Known rows, with every way that one mark hangs from another
z335{z576 z711 z928}: [ -4  -7   0   3  -4   3   7  -1   3  -1 -21   1 -13  13   0 -11   7  -3
  -8   7   9  -5 -18  -3 -12  14 -15 -10 -11   2   4  16 -17  -9  -4  10
   6 -23  12  18 -28  -3   2  -5  17  -6 -12   7  -9  12   4   3  16   8
  10   6   3   2  12   3  -5 -12 -12 -24]
z576{z942}: [ 15 -11  -8 -15  -7  -6  -2  -5  -1   4   4   1   5  -5   6   0 -10   5
  -6   2  -5  -6  -6  -5  13   8   9   8   2  -2  12   8 -26   0  14   2
   8 -19   8 -13   5  15 -12  -1   8   4   5   7   0   0  -2  -3  -2  16
  -4  -4  19  -2  -5   9   1 -11 -11  11]
z307{z458 z942{z928}}: [ 39   4  -7   4  -5   7  -7  -3   2 -14   9   1  -3  -8  -7   5   3   6
  16   9  -3   1  -7 -20  -9 -17  14   4   1  -3   3  -9  16   8  15 -14
 -19 -17  12 -20  27   8  -4   6 -20   4   9  -9  -6  -3   6   6   6  -6
   6   5 -17 -14  -3   0  -2  21  14  -6]
z928{z458{z576} z942{z307{z335}}}: [-15  15  -1  -8   6   1 -14   6  -7   8  -6  -3   3   4  -2   5   0  -6
   8  -7  -8  -7   7 -14   5  26  12 -13  -3  -2 -12 -23   2   0  -2  -4
  -2  10 -19  28   9   2  -3  -1 -15  -4  24   9   1  -3   3  -3   5 -22
   2   5 -16 -14  -3  -4   1 -15   0  10]
z711{z335{z576} z458}: [-60 -11   1  23  -8   0   8 -10   0  -4   6  -2   4   4   1  -8  -4   2
  -5  -1  17   9   1  11   5   7   6  10  14  -1   6  14 -17 -12 -20   9
  -8  15   6  -9 -10  -5  -1   4   5   5  -7 -17   8   4  -3  -2 -19  12
   0 -12  16  13  -1   1  -4   7 -23   1]
z928{z458{z576} z942{z307}}: [-22   9  -6  -7   4   6  -7   3  -5   6  -6  -5   4   2   4   6   0  -3
  11  -5  -2  -9   4 -14   4  16   4 -10  -9  -1  -3 -12   7  -4  -4  -9
  10  22 -17  15  -4   4  -4   1   3  -3  15   0   2  -4   5   1   7 -17
   2  -3 -13  -9  -8  11  -2 -13 -15   6]
z307{z335{z711 z928} z942}: [ 42   8   7   3  -8  -9  -5   9   3   2 -11  10 -11   2  -5  -7  -7  -1
  -3   6  -1  -8   0  -2  -2  -9  13 -19  -4  -2 -16  -6  -6   9  17  11
 -22 -38   8   2  11  -3  -3   2 -16   3   5  17  -5   8   6  -7  10  10
   9  18  -1 -24  14 -19  19 -25  22  -4]
z928{z458}: [-13  -5 -10   1   2   8  -7  -4  -2  17 -16  -1   3  -5   1   0   5   0
  10   4   2  -2 -12 -21   3   7   1  -2  -4   1  -5   3  -8   0   3  -8
  14  -9   0 -16   3  -2  -9   9  -9   1 -15   4  -3   7  -5  -6   2  -3
   3  11  25  -2   3   0   0  -4 -18   5]
z942{z307 z711{z335 z458{z576}}}: [-43  -5  11  -7   1   2  15   4  -3 -12  26  -4  10  -8   8   2  -8   3
  -3  -6   2   8  18   7   5 -27  -5  18   5   1  16   5  -4 -11 -13   7
  19  50  -5  -8  -9  -8   8  -8  24  -6  -5 -18   7  -6   1   7 -12 -17
  -7  -9  -2  17 -17 -13  -7  19  -7   8]
z458{z711{z335{z576 z928{z942{z307}}}}}: [-15   2   0   5   9  -5   5   0   2  -2  -6   5   1   8  -2  -2 -13   0
 -10  -8   5  -3  10  16   3  -9 -17  -6   2   1  -4  -2   1   1  -9  -2
  -9  13  -9  12 -11   8   6  -3  14   3  15   2   7  -1   6   2   1  22
   3  -9  -8   0  13  22  -2   5   0  -6]
z307{z458}: [ -4  -8 -16  -2  -2   6   0  -5   2  -7  -7  -1  -4  -7  -5   4  -5   2
   4   8  -3   3  -4 -22  -1  -1  12   6   1  -2  -2  -7   0  -1   7  -5
   5 -13   1 -25  24   4  -4   5 -10  -5 -23 -16  -7   2  -6   0   2  -8
  -1   7   1   4   6  -7   0  11  -6  -9]
z711{z458}: [-18 -12  -8   9  -8   5   8  -1  -1   0  -7  -4   5  -5   3  -1  -3   3
   1   5   3   7  -3  -8   7 -13   3   3   3   2  -3  16 -16  -5  -1  -1
   5  -1   2 -30  -9  -3  -4  10   3   1 -17 -15   0   4   0   1  -6  -2
  -4  10  22  17  -3   6   4   5 -26   5]
z335{z576}: [-26 -10 -13  -1  -2   5   0  -6   2   1 -16  -2   0   2  -1 -13  -8   3
   0   1   1  -3 -13  -9  -2  19  -3   4   3  -3  12  16 -34 -12 -10   5
   8 -12   5   9  -7   8  -8  -3   2  -3   9   4  -1   6  -4  -3   6   6
   6  -4   3   0   4  -1 -18  -2 -24  -5]
z928{z458{z576 z711{z335}} z942{z307}}: [-20   7   8  -5  10  -1  -2   2  -3   5  -4   0   7  -5  -2  12   3  -2
   6 -12  -1  -1  16  17   9  -7  -9  -7   0   0 -14 -23  26   2 -11 -13
  -3  36 -15   4   6  -4   4   1   6   1  22   4  10  -6  -2  -2  -5 -12
  -6 -12  -5  -4  -1  15  -1  -5   6  15]
z576{z942{z711}}: [ 28  -9  -6 -19  -4  -6   1   0  -1  -2  15  -1   6 -15  16  -4  -9   4
 -10   0  -7  -4  -7 -11   5   2   1  19   0   1  23  18 -29   0  17   5
  32  -4  12 -10  -7  11  -5  -7  15   0  -7  10  -1  -3  -2  -3  -4   3
  -5  -5  14   0  -8  -1  -5   6  -5  12]
z928{z458{z711} z942}: [ 13   2  -9   1   6   5  -9   1   0  10 -25   1   3 -13   3   4   1  -2
   9  -3   2  -2 -12  -8   4  -2 -11  -8  -5   5 -17 -14  19  10   7 -15
   7   1  -7 -11  -4   2   0  10  -6   5  -1   9   4   3  -3  -7  -3  -2
  -5   4   9  -5  11  24   3  -6  -7  10]
z307{z335{z576 z928}}: [ -6   0  -5   7   0  -2  -5  -2   2   6 -17   2  -5  19  -8 -14  -3  -3
 -10   3  -4  -2  -6  -6  -4  28   9 -10   1  -2  -3  14 -27  -4  -3  12
 -16 -40  -3  29  -2   3  -3  -2 -18   0   4  13  -3   5  -3  -5  11  17
  10  12   2  -4   7 -13  -1 -14  -8 -11]
z711{z335}: [-19 -14  -5   4  -7  -6  -1  -4   0   2  -4   8   1   0  -4   5 -15   6
  -5  -1   5  -1  12  -3  11 -13   7   7   9  -5   0   3 -21  -4  -2   4
   3  -3  -4 -24  10   2  -5   1  -4   7  -3  -4   6   2  -3  -8  -2  20
   3  -3  24  -7   0  -2   2   6 -11   7]
z928{z458{z576 z711} z942{z307{z335}}}: [  1  14   7 -17  14   1  -8   7  -3   8 -12  -2   5  -3  -7   4   8  -5
   6  -9 -13  -2  10   7   2   8   0 -14  -2   1 -22 -25  18   4  -5  -9
  -9  11 -16  18  16  -3   1  -1 -12  -3  30  11   4  -3  -4  -9   1 -21
  -6   1 -19 -11   2   0  -3 -13   8  14]
z307{z335{z928} z458 z942{z711}}: [ 42  15  -1  -1  -2  -1  -4   4   3  -7  12   1  -8  -8  -2  -1  -9   1
   3   8  -3   1  -2 -17  -7  -1  19   1   1  -2   2 -13  10  12  17   7
 -11 -20   3  -3  26   0  -1  -1 -29   0 -16   5  -4  -2   0   2  -2 -11
   4  14 -15 -13   9 -30  15  -2  26  -7]
z711{z335{z928{z942}} z458}: [-15  -2  -4  36  -9  -8   5   3  -1  -1   2  -1   1  11   8   8 -15   1
  -4   1  18   2  12  -1  15 -11   1  -1   3   2  -5   9   2  -1  -3   4
  -6   9 -13 -16 -26  -2   3  14   4  12 -19 -11  11   0   9   5  -9  28
   3   6  19   8   4  24  22   0 -11  -3]
z928{z458{z576 z711}}: [ -1  -7   5  -8   6   6   0  -4   2  20 -20   1   3  -6  -2   2  16  -2
  15  -2  -8   3  -4  16  -3 -10 -14  -5   1   1 -12  -2  13  -1  -9 -11
  -1   5   0  -9   0 -13   0   0  -3   1   8   8  -1   0 -16 -11   7 -15
  -9  -6  20   7  -6   2  -7 -24  -1  15]

Rows
[-24  -7   7  -4   4  -2  -3 -14  -1  20   0   4   6  -3   4  -5  10  -1
   0  -7   6   2  -9  23   7  18  -8   4   6   1  -2  -6  11   3  -6  -4
  -5   5  11 -10   6  -3  -4   0   2   6  -1  11   4   3 -12 -11 -18  18
  -7 -20  24   5   5   6  -7  -6  11  14]
z928{z458{z711{z335{z576{z942}}}}}
[ 13  12  -8  16   1  -3 -16   5  -3  11 -22   0  -6  12  -2   0  -1  -6
  -1   3   1  -5  -2 -23   6  20  13 -20  -7   1 -19  -9   3   9  11   2
 -13 -28 -17  17   1   0  -6  11 -29   1 -10  18   0   5   1  -5   4  14
   8  22   7 -16  12  -1  18 -20   1  -3]
z307{z335{z928{z458 z942}}}
[-50   7   4   0  12   8   4  -4  -3   1  11   0   2   7   4  -5   2  -2
  -2  -4  13   1  -2  -9   0  13 -11   7  -7   2  17  18 -11  -3  -5   7
  20  23  -5  15 -19   0   8  -7  14 -11 -22  -1   1   0   7   9  -6  -2
   7  -2  -6   5   3  -9 -12  17 -10 -11]
z942{z307 z711{z335{z576 z928{z458}}}}
[ 28   0  -1 -21  10   2   0  -5  -2  -4  19  -1   7  -9  -9  11  16   4
  -6  -1 -15   1   4   7   1 -14  -3   7  -3   1   3  -5  13  12  12 -17
  -3  -5   8  -7  23  16   2  -2  12  -8  10  -7  -6  -5   3  12  -6   6
  -8  -1 -18   9  -7  12 -12  37  18  -2]
z576{z942{z307{z458{z711}} z928}}
[-53   2   6   9   3   4  17  -1  -2 -10  19  -6   7   6   8  -7  -4  -1
 -10  -3  14   8   8   0   2  -6 -10  12   0   3  18  27 -16  -8 -11  12
  17  34  -2  11 -29  -2  10  -3  24  -9 -23 -17   4   0   8  15 -14   2
   2  -2  -7  23  -3  -7  -6  23 -19  -9]
z942{z307 z711{z335{z576 z928} z458}}
[ 22   3  13  18 -13  -9   1  14   0  -2 -13  -2 -11   9  -1   1   2  -6
  -9   3   3   0   4  10  -4   7   5 -20  -5   3 -22  -8   6  -1  -2  10
 -14 -11  -6  17 -17 -13   3   5  -1   0  -4   1  -2   4   4  -2   7  -3
   1  14  -3   4   5  -4  18 -26   3  -8]
z307{z335{z711{z458{z576}} z928{z942}}}
[ -8   8  -7  14   4  10  -8   0   0   4 -11 -10  -4  10  14 -11   3  -7
   2   1  13  -5 -24 -26 -11  38 -15  -6 -11   5  12  14  -4  -3   0   0
  21   1  -5  34 -42   2   2   2   0   0 -23  11   0   3   4   5   2   1
  11   4  -8  -3  11  11   1 -13 -19 -14]
z335{z576 z928{z458 z942{z711}}}
[  9  -3  10   7  -4   4   2   3   1  16 -22   1 -10  10   0   5  23  -7
   6   6   6  -6 -10   1  -7   0 -13 -16 -14   3  -9   5  15  -2  -3   3
  10 -14   2   2 -23 -18   0   1  10  -6 -21   7 -10   7  -1   0  22  -8
   4  12  19   2   1  -3   7 -37   4 -11]
z335{z711 z928{z458{z576}}}
[ 30 -10   9  -9  -9  -8  -2   1  -1  -5  31   1   7   0   7   3   6   3
  -4  -5 -10  -3   7  17   0  -4  -6  13   7  -3  27   6  -7  -5   1   2
  15   9   7   7  -9   1   2 -14  12   8  21   3   4 -11  -4  -1   2   2
  -5 -20   2  -2 -29  -2 -10  11  15  10]
z458{z576{z942{z711{z335} z928}}}
[ 11  11  -5 -19  11   9  -8   5  -3 -25  20   0  -1  -4 -13   2  12  -1
  -6   0 -16   9   4 -24 -13  -6  11   6  -2   1   7  -3   3   8  10  -7
   7  -2  -3  13  26   7  11  -7 -10 -17  -7 -10 -11  -5   6  11  -3 -29
   0  15 -31   2  -6 -35 -15  58   9 -16]
z942{z307{z335 z458} z711 z928}
[  4   3   8  15  -7   2   0   0   1 -21  28  -2   5  -7   7 -12   2   4
   7   1  12   6  -6   6 -10 -12  -3  13  10   1  23  16   1   0  -2   2
  -2  18  17  -1 -15   1   4  -1   2  10  12  -8   6  -5   6   3 -15   0
   4 -12  -8  -2 -10  -2  -6  26   1   5]
z307{z942{z711{z335{z576} z458} z928}}
[ -8 -13  10  -1 -12   1  12   4   1   2  -9  -2  -5  -4   4   3   6   0
   0   5   2   5  -5  14  -4 -13  -8  -5   0   2  -4   2  -2 -11 -11   6
   9  10  12 -16 -10 -17   2   0  19  -5  -7 -14  -4   4   0  -3   5 -17
  -6   0  15  16  -6  -7  -3 -16  -9   0]
z335{z711{z458{z576}}}
[-30 -10   4  19  -9  -4   4 -12  -2  -2  25  -4   9   8   2  -4  12   4
  -9  -1  12   8  -1  22   2  15   3  11  12   1  16  18  -8  -5 -12   5
 -14   6  14  -1 -17   2  -1   2  10   8   4 -12   6  -1   2   2 -22  26
  -1 -17   9  16 -13  12  -7  23  -3   6]
z711{z335{z576{z942{z928}}} z458}
[  4   5   4   8   1  -4   6  -9   8  -5   6   5  -5  -1  -6  -2  -6   3
   5   3   6   3  -3  16  -3 -10   0   3   9  -2  -4 -14  27   7  -1  -2
 -30  -5  13 -21  21  -2   2   3 -10  10   5  -3   2   0  -3  -1  -6  17
   1 -13  -8  -3  14   5   5  -8  27  -5]
z307{z458{z711{z335{z576 z928}}} z942}
[ 24   3   0 -15  -5   3   4   0   4 -16  18  -4  -3 -17   5  -2  -8   3
  15   3  -6   1  -3  -6 -11  -4  10  16   7  -4  18 -16  13  -2   5  -1
  10  10  11 -14  20  -4  -2  -7  -9   1   9  -9  -3  -8  -4   2   7 -32
  -4 -11 -19  -6  -6 -21  -4  -9  17   3]
z307{z458{z576} z942{z711}}
[  5   6   7 -11   9   1   1  -2  -4  17  10  -6   4   7  12   2  12  -4
   1  -2  -3  -7  -1  -4   1   6  -9   3 -12   2  13  16  -2  -1   4   4
  23  10  -4  19 -19  -1  -1  -7  16  -6 -11   8  -4  -3  -1  10   8  -9
   0   2   5   7 -11   2   3 -19   8   2]
z335{z928{z458{z576{z942{z307 z711}}}}}
[ 10   7   1   8  -5  -5  -9   8   1  -4 -20   4 -15  16  -4 -11  -4  -7
 -14   2   3  -5 -11  -4  -8  31   3 -21  -7   1 -10  -4 -13   0  -1  14
  -9 -30  -1  39 -14   1   2  -2  -5  -5   2  18  -4   9   7  -3  10   7
  11   9 -15 -11  17  -6   4 -16  -3 -19]
z307{z335{z576 z711 z928{z942}}}
[  3 -15  12  -3  -1  -8   7  -1   5   5  -4   9   3  -4  -7   5  -5   5
   0  -6  -8   3  18  35   6 -33 -10   5  12  -3  -6 -10   8  -6 -16   0
  -9  10   0 -19  10 -12   3  -5   5  10  24   3   7  -5 -13 -12  10   5
 -11 -17  16   2  -9  -2  -5 -10   7  12]
z458{z576 z711{z335}}
[ 42  -7   1 -16   1  -2   2  -6   3  -1  12  -1   0  -2  -7   8  18   2
   2   0 -19   5  -1  24  -4 -14  -7   7   5   0   2 -17  32   3   2 -17
  -7  -3  11  -6  20  -1   3  -6   2   3  18  -6  -4  -7 -11   0   8  -2
 -14 -14  -5  16 -14   7  -7   9  26   3]
z307{z458{z576{z942{z928}} z711}}
[ 19   5 -11  11   3   5  -7   9  -2   6 -10  -3  -3   3  16   2  -2  -5
   4   3   9  -6 -11 -30  -2   9 -10  -2 -13   5   1   9   3   4  14  -3
  24  -5 -13   8 -32   2   2   7  -1   3 -30  11   0   2   6   5   4  -4
   6  16   7  -9   8  14  13  -6 -13  -7]
z335{z928{z458 z942{z711}}}
[-27   9   0  -5  -1   1  -1   9  -4 -13  -6  -3  -3   0  -2  -8  -8  -3
 -12  -4   4   0  -3  -5  -2  21   9 -12  -2   2 -10  -9  -7  -4  -7   8
  -4  10  -4  26  -5   7   2   2   8 -10   9  -4   1   6  13   3 -11  -5
   4   4 -29   0  10  -3  -5   5 -12  -4]
z928{z942{z307{z335{z576 z711{z458}}}}}
[ 57   4   6  -4   1   5   0  -1   7 -14   8   0  -2  -7 -13   2  11   4
  18   3 -14   4   1  19 -16 -27  -4   0   7  -3  -3 -20  39   7   2 -18
 -22  -1  15 -15  26  -6   4  -3 -12   7  32  -5  -4  -7  -6   0  11 -11
  -5  -8 -23  -3 -11   5  -7   1  27   1]
z307{z458{z576 z711} z942{z928}}
[  4  -7   5   6  -6 -11  10  -2  -1   4  26  -1   6  -4  16   2  -6   3
 -12   1  11   3   0   7  11  -4  -4  18   4   3  15  22  -9   2   8  10
  15  10   8 -18 -23   0   1   1  17   7 -29  -3   5  -3   2   6 -19  21
  -8  -5  28  15  -6   4  12   3   2   7]
z576{z942{z711{z335{z928} z458}}}
[-22   7  -8 -18   8   3  -2  -1  -2  -6  -1   3  -1  -3 -17   3  -6   1
  -2   0 -12   3  10 -21   5   6  24   1   1  -3  -9 -15 -13   4   5   0
 -10 -11 -10  -2  45   9  -1  -1 -17 -13  -3 -11  -6   1   1   1  -1 -12
  -1  12 -20  -1   6 -24  -6  24   3  -6]
z942{z307{z335 z458}}
[ 35   9  -2   8  -4  -9  -8   6   2   6  -9   6  -4   3  -4  -7 -16   1
   3   5  -4  -7   2 -11   2  -1  21 -13   0  -4  -9   1 -12   8  14   8
 -27 -41  -2  -3  16   4 -10   4 -29   7  17  14  -1   4   1  -5  11  17
   8  15   3 -24   9 -11  16 -26  15   6]
z307{z335{z928} z942}
[-11   1 -11 -20  12   8   9  -4   1  -7  -5   1   3 -12 -12   9  -1   2
  -2   1 -11   7   6  -4   2 -19  -1   5   0   0  -8  -9   9   5   2 -12
   0   8  -1 -25  31   7   4   1   6 -13  -7 -17  -5   1  -1   4  -1 -13
  -7   5  -9  11   7   0  -9  23   1  -4]
z942{z307{z458{z711}}}
[ 10   0   8   3   5  -9   8   5   3   5  -2   6   3  11  -4   9  -9   1
  -4  -9  -4  -5  27  28  10 -29 -15  -5   1  -2  -8 -10  12  -1 -10  -4
  -4  20 -16   3  -5  -3   7  -5  13   7  24   2   8  -8   0   1  14   9
  -1 -11  -7  -1  -4  22   6 -15  14   3]
z458{z576 z711{z335{z928{z942{z307}}}}}
